Each row comes from the steps of one walk. Every step used is in the known rows, and no mark comes twice. Write the walk behind each row, first mark first.
Known rows:
tumon serak sapul bovup taseter: [-0.39 -0.21 -0.06  0.13 -0.02  0.11  0.22 -0.23 -0.09 -0.19 -0.01  0.51
 -0.09 -0.04  0.08 -0.16 -0.15  0.23 -0.13  0.11  0.34  0.04  0.14]
tumon serak: [-0.25 -0.24 -0.05  0.18  0.04  0.15  0.11 -0.18 -0.09  0.07 -0.10  0.34
 -0.02 -0.08  0.05 -0.29 -0.19  0.12  0.01  0.20  0.13 -0.01  0.28]
bovup taseter rumo: [-0.45 -0.19  0.00  0.11 -0.03  0.01  0.03 -0.02 -0.12  0.00 -0.02  0.29
  0.01 -0.08  0.14 -0.14  0.06 -0.10 -0.07 -0.01 -0.17  0.19  0.21]
rumo tumon serak sapul bovup taseter: [-0.43 -0.23 -0.07  0.15 -0.05  0.11  0.25 -0.31  0.09 -0.26  0.00  0.53
 -0.05 -0.15  0.04 -0.04 -0.19  0.22 -0.10  0.08  0.32  0.00  0.25]
taseter bovup sapul: [-0.27 -0.32  0.01  0.14  0.07  0.24 -0.01 -0.19 -0.09  0.15 -0.12  0.33
 -0.01 -0.08  0.00 -0.11 -0.09 -0.11  0.03  0.00 -0.26 -0.06  0.10]
taseter bovup sapul rumo: [-0.20 -0.37  0.04  0.07  0.09  0.36  0.01 -0.24 -0.10  0.13 -0.03  0.32
  0.01 -0.14  0.03 -0.03 -0.11 -0.04  0.07  0.05 -0.06 -0.09  0.08]
serak tumon: [-0.23 -0.26  0.00  0.13  0.06  0.13 -0.03 -0.13 -0.06  0.20 -0.07  0.26
  0.03 -0.28  0.06 -0.23 -0.06  0.14  0.06  0.07 -0.02  0.00  0.29]
rumo sapul serak: [-0.22 -0.23  0.01  0.09  0.03  0.16  0.00 -0.22 -0.30  0.23 -0.14  0.06
  0.10 -0.06  0.14 -0.28 -0.15  0.01  0.05 -0.18 -0.17 -0.02  0.19]
rumo taseter: [-0.06 -0.38 -0.06  0.00 -0.01  0.13  0.07 -0.18 -0.04 -0.01 -0.09  0.26
  0.09 -0.10  0.01 -0.26 -0.11 -0.03  0.03 -0.04 -0.05  0.07  0.22]
rumo taseter bovup sapul serak: [-0.11 -0.48  0.01  0.08  0.02  0.27  0.02 -0.23 -0.03  0.07 -0.11  0.08
  0.04 -0.15 -0.08 -0.13 -0.11 -0.07  0.03 -0.23 -0.42 -0.01  0.09]
rumo taseter bovup sapul serak tumon: [-0.13 -0.47  0.00  0.09  0.01  0.25 -0.01 -0.21  0.02  0.22 -0.09  0.06
  0.02 -0.35 -0.12 -0.10 -0.06  0.06  0.04 -0.16 -0.43 -0.02  0.17]
sapul bovup taseter: [-0.27 -0.31  0.00  0.06  0.02  0.07  0.06 -0.20 -0.13 -0.02 -0.08  0.46
  0.10 -0.04  0.17 -0.12 -0.09  0.01 -0.08 -0.10  0.15  0.06  0.17]
rumo sapul: [-0.21 -0.21 -0.02  0.02  0.01  0.12 -0.02 -0.19 -0.30  0.23 -0.14  0.29
  0.07 -0.04  0.13 -0.24 -0.12 -0.05  0.04  0.00 -0.06 -0.01  0.18]
serak sapul bovup taseter: [-0.36 -0.24  0.00  0.05  0.02  0.12  0.14 -0.22 -0.11 -0.19  0.00  0.48
  0.00 -0.01  0.13 -0.13 -0.09  0.11 -0.10 -0.07  0.18  0.05  0.06]
serak sapul rumo: [-0.22 -0.26  0.03  0.00  0.07  0.31  0.15 -0.21 -0.11 -0.12  0.04  0.31
 -0.01 -0.08  0.07 -0.18 -0.14  0.10  0.06  0.12  0.22 -0.05  0.15]
bovup sapul rumo taseter: [-0.03 -0.37 -0.03 -0.06  0.01  0.28  0.07 -0.25 -0.07  0.09 -0.02  0.26
  0.11 -0.17 -0.06 -0.15 -0.12  0.02  0.04  0.02  0.04 -0.06  0.06]
serak sapul rumo taseter: [-0.09 -0.39  0.00 -0.09  0.00  0.31  0.19 -0.23 -0.04 -0.20  0.05  0.29
 -0.01 -0.14 -0.03 -0.20 -0.15  0.09  0.06  0.05  0.19  0.02  0.13]
tumon serak sapul: [-0.31 -0.18 -0.05  0.15  0.03  0.19  0.21 -0.18 -0.07 -0.12 -0.04  0.33
 -0.13 -0.03  0.00 -0.28 -0.19  0.19  0.01  0.22  0.17 -0.02  0.21]
bovup taseter rumo tumon serak: [-0.51 -0.20 -0.06  0.23 -0.08  0.02  0.13 -0.14  0.08 -0.07 -0.01  0.36
 -0.06 -0.20  0.04 -0.03 -0.05  0.02 -0.07  0.12 -0.03  0.14  0.40]
tumon serak sapul bovup: [-0.31 -0.15 -0.03  0.10  0.05  0.15  0.22 -0.21 -0.05 -0.11 -0.02  0.50
 -0.11 -0.06  0.02 -0.20 -0.19  0.23  0.02  0.15  0.38 -0.13  0.16]

Write each row's walk:
[-0.29 -0.38 -0.02  0.16  0.02  0.36  0.12 -0.34  0.08  0.06 -0.02  0.39
 -0.04 -0.29 -0.06  0.10 -0.23  0.06  0.06  0.20  0.07 -0.16  0.27] -> taseter bovup sapul rumo tumon serak
[-0.26 -0.25 -0.06  0.15  0.01  0.28  0.15 -0.35  0.08  0.12 -0.04  0.35
  0.03 -0.27 -0.06 -0.03 -0.21  0.15  0.04  0.20  0.22 -0.18  0.26] -> bovup sapul rumo tumon serak
[-0.24 -0.36  0.05  0.18  0.10  0.28 -0.01 -0.20 -0.10  0.16 -0.12  0.09
  0.02 -0.09  0.01 -0.13 -0.11 -0.07  0.03 -0.19 -0.39 -0.06  0.11] -> taseter bovup sapul serak
[-0.36 -0.20 -0.07  0.19 -0.01  0.17  0.24 -0.25  0.08 -0.16 -0.01  0.35
 -0.09 -0.15 -0.05 -0.16 -0.22  0.19  0.04  0.16  0.17 -0.03  0.32] -> rumo tumon serak sapul
[-0.52 -0.16 -0.02  0.21 -0.04 -0.03  0.15 -0.17  0.09 -0.08  0.00  0.54
  0.00 -0.23  0.05  0.07 -0.06  0.06 -0.06  0.05  0.16  0.02  0.37] -> sapul bovup taseter rumo tumon serak
[-0.53 -0.10  0.04  0.04  0.02  0.02  0.15 -0.05 -0.08 -0.18  0.06  0.46
 -0.05 -0.05  0.09 -0.06  0.04  0.01 -0.06 -0.05  0.10  0.05  0.10] -> serak sapul bovup taseter rumo
[-0.60 -0.16 -0.07  0.20 -0.07  0.05  0.24 -0.14  0.09 -0.23  0.06  0.37
 -0.16 -0.19 -0.01 -0.04 -0.07  0.09 -0.09  0.14  0.04  0.12  0.32] -> bovup taseter rumo tumon serak sapul
[-0.37 -0.09  0.07  0.09  0.03  0.06 -0.07 -0.05 -0.27  0.33 -0.05  0.02
  0.02 -0.32  0.09 -0.16  0.03  0.04  0.09 -0.09 -0.28 -0.04  0.28] -> taseter rumo sapul serak tumon
[-0.42 -0.16  0.02  0.15  0.04  0.03  0.06 -0.09  0.07 -0.01 -0.01  0.30
  0.01 -0.21  0.01 -0.06 -0.01 -0.12  0.07 -0.02 -0.14 -0.01  0.38] -> taseter rumo tumon
[-0.30 -0.16  0.03  0.02  0.09  0.14  0.13 -0.19 -0.09 -0.13 -0.03  0.46
 -0.01 -0.04  0.04 -0.18 -0.12  0.09  0.03 -0.03  0.24 -0.12  0.12] -> serak sapul bovup
[-0.44 -0.16  0.03  0.09 -0.03  0.06 -0.06 -0.06 -0.29  0.28 -0.03  0.04
  0.04 -0.27  0.17 -0.13  0.06  0.07 -0.05 -0.12 -0.31  0.12  0.25] -> bovup taseter rumo sapul serak tumon
[-0.09 -0.52 -0.02  0.01 -0.01  0.22  0.02 -0.18 -0.02 -0.04 -0.07  0.33
 -0.01 -0.11 -0.01 -0.12 -0.13 -0.09  0.05 -0.04 -0.21  0.10  0.24] -> rumo taseter bovup
[-0.03 -0.57  0.01 -0.05  0.01  0.33  0.05 -0.25 -0.03 -0.07  0.00  0.32
  0.01 -0.19  0.02 -0.06 -0.15 -0.07  0.09  0.02 -0.02  0.06  0.23] -> sapul rumo taseter bovup
[-0.28 -0.22  0.01 -0.03 -0.03  0.05 -0.01 -0.23 -0.33  0.13 -0.11  0.45
  0.12 -0.04  0.22 -0.11 -0.08  0.00 -0.08 -0.10  0.12  0.01  0.10] -> rumo sapul bovup taseter
[-0.20 -0.18  0.01 -0.01  0.04  0.07 -0.02 -0.22 -0.29  0.19 -0.15  0.44
  0.10 -0.07  0.16 -0.17 -0.12  0.00  0.06 -0.07  0.15 -0.13  0.15] -> rumo sapul bovup
[-0.11 -0.38 -0.07 -0.01 -0.04  0.30  0.25 -0.26 -0.02 -0.20  0.05  0.33
 -0.09 -0.15 -0.06 -0.22 -0.22  0.23  0.03  0.25  0.35  0.00  0.17] -> tumon serak sapul rumo taseter
[-0.46 -0.15  0.03  0.07  0.02 -0.01  0.04 -0.06 -0.11 -0.01 -0.03  0.47
  0.05 -0.07  0.15 -0.05  0.05 -0.07 -0.07 -0.06  0.02  0.07  0.20] -> sapul bovup taseter rumo
[-0.52 -0.09 -0.03  0.20  0.00  0.09  0.23 -0.12  0.12 -0.16  0.07  0.37
 -0.17 -0.20 -0.10 -0.08 -0.09  0.08  0.06  0.17  0.07 -0.05  0.35] -> taseter rumo tumon serak sapul
[-0.52 -0.04 -0.02  0.15  0.02  0.03  0.25 -0.14  0.12 -0.21  0.06  0.54
 -0.15 -0.23 -0.07  0.01 -0.09  0.12  0.05  0.13  0.26 -0.16  0.34] -> taseter rumo tumon serak sapul bovup
